Each row was made from one walk, in order. Every step used is in the known rows, and no mark comes twice. Write each row's walk.
In the rows, zero is written as 128.
Known rows
C > H > M: [135 111 132 120 126 131 125 119 141 117 113 115 123 159 126 125  86  94
 138 104 133 128 139 128 132  72 122 114 140 116 110 140]
M > Y > A > H > C: [126 126 120 132 130  79 126  53 141 193 153 110  97 136 137 167 160 125
 162 128  89 182 125 102 124 162 184 146 159 123 107  94]
W > C > Y > D > N: [121  99 122  84 102 150 135 146  79 176 138 145 137 140 116 104 100  90
 117 147 155 105 132 142 132 132 162  83 121 140 114 138]
C > Y > A > W: [125 140 110 128 110 129 131 135 115 153 135 121 104 119 132 131 172 102
 159 133 155 127 132 107 117 146 200 105 116 135 115 139]
A > W > M > H: [125 129 157 140 112 165 149 105 131 134 125  95 117 120 167 123 119 117
 146  55 114 138 130 138 128 124 115 105 133 152 123 141]
W > A > H: [157 121 142 124 111 148 143  53 137 124 144 126  97 104 137 142 103 137
 148 119 104 126 147 119 112 142 194 100 121 142 117 155]
W > C > H > M > Y > A: [141 121 116 128 132  53 117 136 116 176 122 114 112 172 124 123 120  78
 150 128  97 124 126 116 132 122 106  88 163 129 110 124]
C > Y > M: [143 111 113 110 135 172 137 123 113 151 132 106 125 129 127 121 127  88
 135 127 110 116 133 121 136  87 127 110 120 120 111 147]
H > C > Y > M: [137 109 107 107 132 154 129 107 121 173 141 113 127 147 139 133 120  95
 138 132 128 146 114 114 140  89 108 121 141 113 111 112]
Y > M > H > A > W: [128 135 144 133 155 118 130 117 130 131 137  94 117 148 148 127 110  66
 150 137 167 151 122 103 132 110  79 103 141 138 123 132]
M > H > C > Y > D: [ 98  88 125  90 135 121 138 116 135 192 118 105 135 170 138 137 105  92
 125 128 120 183 107 126 140 106 130 124 160 107 114 106]
W > M > Y > D: [131 104 125 127 113 159 142 133 135 168 107 106 121 107 136 139 118 147
 116 118  83 127 124 128 130 111 106 119 149 148 111 116]
W > M > Y > C > H > D: [125 108 108 130 134 141 130 169 142 203 117 112 122  96 147 139 135 103
 118 120 117 157 134 132 123 123  45 130 167 121 114 103]
Y > D: [115 105 133 103 120 156 140 131 126 132 112 131 132 119 122 125  96 127
 108 134 138 120 130 118 128 110 149 138 129 132 107 123]
N > D > Y > C > H > M > W: [141 119  96 123 139 140 120 142 122 168 100 136 133 158 131  97  73  87
 146 146 110 117 125 154 137 105  97 140 191 112 133  93]
W > A: [146 120 135 118 104 153 145 106 129 109 122 131 106 105 137 139  87 152
 133 129 103 109 141 116 121 122 176  86 118 152 118 148]
H > C > Y > M > W > A: [164 126 103 127 126 162 124 106 122 156 138 121 105 137 151 125  99 110
 146 180 117 131 104 112 129 106  85 106 161 128 130 112]
W > C > Y > A > H > D: [123 104 128 122 111  84 129 119 105 197 152 129 105 139 131 121 136  44
 137 128 132 137 139 111 115 173 162 112 143 131 113 122]
W > C: [129 117 148 118  99 145 141 118  91 136 130 134 126 130 140 110  92 116
 122  79 100  97 126 128 138 134 138 111 123 142 107 138]
M > H > D > W > C > Y: [135  98 141 118  99 124 147 134  79 176 119 124 142 144 148 111  82  69
 122 109  74 152 131 157 127 112 106  82 147 126 121 124]
D > Y > A > W > C: [139 135 128 128  92  94 137 134  80 163 133 142 131 117 146 106 157 112
 159 119 154 102 130 128 128 157 190  83 130 168 121 133]
N > D > H: [105 120 126 113 120 159 141 120 124 108 114 137 126 128 109 126 102 137
 127  98 107  95 155 152 134 117 146 122 137 149 121 103]
A > H > C > Y: [131 108 125 116 114 146 132  56 131 182 153 112 111 145 142 148 135 105
 155  93 118 171 121 126 129 131 183 134 141 103 108 123]
Y > M > W > A: [172 135 124 134 128 177 134 108 118 103 129 124 106 114 141 112  84 121
 133 166 105  95 128 112 124 109  89 118 141 148 127 132]
D > H > M > Y: [126 105 121 126 128 115 129  95 160 132 117  97 123 135 122 150 112 143
 147 128  95 143 137 165 139  66 133 107 161 144 122 116]
W > M > H > C: [115 107 153 125 120 132 146  83 143 163 123  94 124 159 164 140 100 121
 131  61  82 162 122 132 141 108  94 108 152 140 118 113]
A > W > C > H > M > Y: [147 132 130 139 112 117 119 134 104 152 130 118 114 138 148 115 102  95
 155  96 131 134 107 139 133 117  96 108 166 125 112 122]
W > C > H: [137 123 140 114 109 139 135 139  88 134 128 133 129 143 132 103 114  94
 126  71 125  99 133 128 136 130 113 105 126 125 103 147]
M > Y > C > H: [128 125 103 112 145 140 131 136 130 185 124 111 123 109 129 136 151 120
 136 117 100 153 128 129 133 127 117 134 147  97 105 127]
C > Y > M > W: [148 126 110 129 131 190 130 129 108 138 131 104 117 133 134 105 121  83
 137 140  99 112 120 126 136  95 100 137 141 117 119 133]
N > D: [112 122 132 119 110 167 142 125 107 113 112 141 113 128 123 125  67 124
 125  90  71  98 138 123 131 133 160 138 132 137 113 105]
N > D > Y > A > H: [132 120 118 123 118 103 140  84 114 164 127 136 116 135 116 132 133 105
 161 123  84 117 160 124 120 161 230 119 141 146 121 114]
C > H > D: [116 109 132 120 113 146 131 168 128 116 116 132 126 121 130 131 105  86
 117 109 148 140 148 122 120 102 119 143 140 121 106 118]
Y > C > H > A > W: [124 149 115 126 146 122 117 148 134 162 131 129 115 122 139 125 147  87
 146 147 225 144 125 103 120 148  94 111 136 112 116 130]
C > H > A > W > M > Y: [143 148 122 165 119 136 123 153 130 149 123  98  99 125 149 147 158 113
 158 107 146 143 123 115 122 131  75  81 148 143 117 134]
W > M: [134 116 142 134 101 173 147 109 127 131 117 113 119 113 145 128 111 138
 124  73  95 104 139 128 130 112 124 104 119 152 113 143]
D > H > M > W > C > Y: [137 109 122 131 113 131 122 115 116 145 127 112 125 173 130  95  98  89
 141 124 126 104 118 174 143  90  87  95 168 140 132 126]
N > D > Y > C > H > A: [124 120  97 113 146 111 127 161 118 185 106 140 134 150 119 126 114  92
 144 152 139 124 140 124 134 137 116  91 156 123 125 111]

Which walk is each row?
[149 141 119 126 103  90 132 157  80 166 132 140 135 130 139 102 177  90
 163 109 177 106 137 127 125 152 168  78 133 151 117 143] => D > Y > A > W > C > H
[122 139 145 141 122 113 144 109 137 151 125  99 108 131 156 127 148 101
 151  88 126 134 139 117 120 146 131  94 130 161 124 135] => Y > A > W > M > H
[114 141 133 137 122 124 125 122 143 108 131 121 118 122 129 140 144 125
 150 138 213 129 141 134 125 121 132  91 130 159 126 127] => D > H > A > W
[125 140  99 125 137 120 122 169 111 180 115 144 125 129 133 119 128  94
 157 149 189 128 130 124 124 153 123  99 157 127 130 107] => N > D > Y > C > H > A > W
[147 121 127 128  99 151 135 145 110 116 108 146 141 114 130 127 104 103
 122 122 136 141 157 138 112  90 108 121 135 115 110 117] => C > H > D > W
[125 125 113 102 141 147 133 132 133 160 124 127 132 118 128 119 138 105
 126 108 151 131 138 124 130 125 118 130 130 102 106 138] => Y > C > H
[130 128 126 128 156 124 129 130 125 159 139  83 116 158 144 128 131  48
 160 146 158 156 118 109 132 105  94  82 140 126 125 144] => C > Y > M > H > A > W
[135 116 135 129 134  78 125  50 157 147 139 113 102 155 124 137 110  84
 157 133 128 139 147 108 117 123 184 123 140 132 114 131] => Y > A > H > M
[116 114 136 129 122  93 132  99 143 147 142 130 107 119 128 140 128  76
 136 139 142 151 156 102 106 156 180 151 139 136 110 110] => Y > A > H > D
[141 118 126 118 118  92 134  86  98 196 156 122 108 149 126 116 159  68
 153 107 110 117 136 113 122 176 189  94 125 129 110 150] => W > C > Y > A > H
[131 138 148 131  93 154 137 123  83 130 139 141 121 107 154 104 104 117
 135  77 149 102 117 126 131 154 144 120 124 147 111 132] => A > W > C
[114 101 112  86 111 168 136 141 113 157 130 134 132 127 108 125 115 106
 123 161 156 128 144 139 126 107 189 100 117 132 114 139] => C > Y > D > N
[124 110 123 117 100 160 146 131  96 132 106 138 132 125 125 125  88 138
 139 100  61 103 144 145 137 115 195 116 139 149 121 114] => N > D > Y
[131 109 130 120 111  72 141 140  87 192 119 128 133 155 138 113 115  54
 131 142  82 149 140 133 120 133 118  69 147 134 123 117] => M > H > D > W > C > Y > A
[108 127 127 120 132 116 123 138 150 125 121 130 129 123 119 134 135 121
 133 174 252 129 132 128 121 116 111 102 140 156 125 112] => Y > D > H > A > W
[118 111 139 106  99 135 128 171  86 134 142 157 132 131 128 108  87  69
 117 112 170 120 155 141 123 130 116 104 133 142 110 121] => W > C > H > D > N
[185 124 114 133 117 167 139 116 108 120 124 122 123 112 146 113 100 133
 148 176  99 102 133 133 129  94 122  92 150 159 135 137] => D > Y > M > W > A
[140 132 131 148 131  98 118  55 154 135 136 113  93 162 130 120 104  78
 161 147 117 135 135 114 118 133 157 152 161 129 122 117] => Y > A > H > M > W
[102 112 104 106 116 147 131 117 125 160 124 132 125 153 119 140 116 128
 140 110 120 131 130 151 139 115 142 113 154 130 125  81] => N > D > H > C > Y
[127 132 132 137 104 126 125 147  85 164 139 124 107 143 146 117 122  81
 149 123 170 117 107 114 129 153 129  72 128 142 118 143] => H > A > W > C > Y
[151 113 139 146  85 169 145 123 116 129 106 137 133  96 151 130  87 130
 114 112 104 126 151 144 114  97  89 102 133 152 120 114] => H > D > W > M
[152 136 132 138 103 172 139 108 124  96 118 130  96 111 144 123  83 145
 136 141  88 103 129 123 122 130 145 114 138 151 126 136] => M > W > A
[121 127 116 130 123 100 134 120 126 152 120 109 104 121 123 151 154 133
 146 136  63 136 138 107 129 136 180 119 134 141 108 123] => M > Y > A
[131 140 115 153 133 132 125 128 140 198 130 106 101  97 159 146 145 129
 148 141 143 147 109 114 124 156  73  96 151 144 125 113] => H > A > W > M > Y > C
[126 102 120 106 114 121 121 137 125 171 129 129 140 146 128 100 110  90
 134 149 224 112 113 163 130  96 102  85 159 145 129 119] => A > W > C > Y > D > H > M
[138 110 141 115 100 144 136  86 133 122 157 147 101  94 133 148  78 111
 138 157 152 144 168 131 100 144 201 101 129 157 126 130] => W > A > H > D > N
[119 112 106 103 123 149 143 131 107 181 109 144 138 108 131 119  96 130
 132 123  87 113 138 143 137 135 170 124 148 133 124 104] => N > D > Y > C
[132 120 124 148  90 115 136 160 121 159 116 131 125  93 156 130 149 112
 147 136 170 130 146 130 111 129 150  99 145 179 130 109] => H > D > Y > A > W > M
[121 109 139 106 151 125 137  87 135 158 136 100 134 162 151 133  93  88
 133 108 107 168 118 115 146  89  81 133 155 120 113 105] => Y > M > H > C
[126 105 112 119 115  84 131 180 125 152 110 134 137 132 123 133 154  85
 140 149 155 140 162 122 119 111 163 106 147 142 116 120] => C > H > D > Y > A
[185 129 112 133 132 179 130  71 125 147 155 107  95 120 139 116 120  87
 158 160 105 120 129 120 115 125 128 113 145 125 129 150] => C > Y > M > W > A > H
[147 124 131 136 109 100 134  77 125 148 133 145 120 110 128 138 124  92
 138 155 127 153 165 117  98 140 167 131 134 130 115 110] => Y > A > H > D > W
[127 108 126 116 163 111 133 126 130 167 130  76 120 179 130 134 118  48
 144 147 107 152 127 111 141  87  85  72 139 123 121 147] => C > Y > M > H > A
[155 113 135 141 110 141 122  68 109 164 148 110 105 172 144  98  83  62
 154 105  96 125 109 146 132 129 130 125 167 115 123 135] => A > H > M > W > C > Y
[161 118 132 131  87 149 143 120 116 107 111 156 121  83 143 140  63 142
 120 173 110 129 152 130 103 105 139  87 131 149 125 119] => H > D > W > A
[157 117 124 123 112 136 128 187  77 159 138 140 151 109 153  92 125  58
 138 125 206 121 130 139 127 106  69 112 157 142 119 116] => A > W > C > H > D > Y > M
[154 118 124 146 120  89 124  60 141 152 130 111 112 160 134 122 123  92
 175 158 107 140 140 136 124 116 188 130 168 141 131 124] => D > Y > A > H > M > W
[104 144 127 137 124 132 125 136 127 110 123 139 111 129 120 133 111 120
 147 134 182 110 140 132 125 138 127 100 143 161 131  95] => N > D > H > A > W
[165 128 125 139 117 141 121 118 143  94 111 123  99 155 138 117  66 111
 146 153 122 114 130 128 121  91 100 101 162 133 128 139] => C > H > M > W > A
[137 116 134 128  86 133 132 184  77 150 126 147 142 109 156 102 123  82
 140  99 187 128 131 147 124 127 127 109 155 147 117 119] => A > W > C > H > D > Y
[103 101 122  93 124 124 131 109 153 151 121 135 148 138 122 137 123 145
 115 147 195 145 127 140 135  95 113 133 154 139 116  86] => Y > D > H > C
[103 108 138 110 101 157 135 143 117 113 134 145 124 110 128 135  81 107
 118 136 146 139 160 136 120 113 172 130 125 150 115 111] => H > D > N
[142 138 138 133 106 158 129 142  84 122 126 131 118 150 138  87 109  89
 129  81 114  95 121 134 136 137  83 134 148 121 110 134] => M > W > C > H
[106  84 130 101 135 106 146 141 134 195 112 112 154 121 151 130 106  93
 125 134 110 178 139 152 135 107 140 126 166 129 127 110] => M > H > D > Y > C
[118 107 119 123 121 102 129 111 135 177 143 118 103 127 125 142 148  60
 143 144 135 158 150 109 107 149 194 131 137 123 113 123] => C > Y > A > H > D
[ 93 101 152 105 117 135 142 134 124 124 133 120 129 133 136 136  73  83
 122 120 119 167 159 145 126 108 158 119 137 144 120 117] => M > H > D > N
[120 108 125 110 107  89 127 117  94 195 170 142 110 136 121 121 132  41
 142 148 157 138 158 127 111 176 193  94 131 142 118 124] => W > C > Y > A > H > D > N
[133 127 119 145 115 114 139 119 136 168 118 101 104 118 136 150 157 137
 143 116  56 121 140 114 126 136 138  97 136 158 115 126] => W > M > Y > A
[111 115 132 116 119 102 128  96 133 145 158 143 109 121 118 141 127  74
 142 157 170 151 175 119 103 159 209 131 126 147 116 112] => Y > A > H > D > N
[134 101 119  98 124 105 118 147 105 171 128 134 133 163 115 115  77  85
 127 155 146 130 128 147 133 103 103  91 163 132 113 118] => W > C > H > M > Y > D > N
[125 115 144 121 165 103 135 114 137 139 127  86 123 169 134 133  97  63
 135 142 117 145 133 102 140  93  73  95 140 134 118 135] => Y > M > H > A
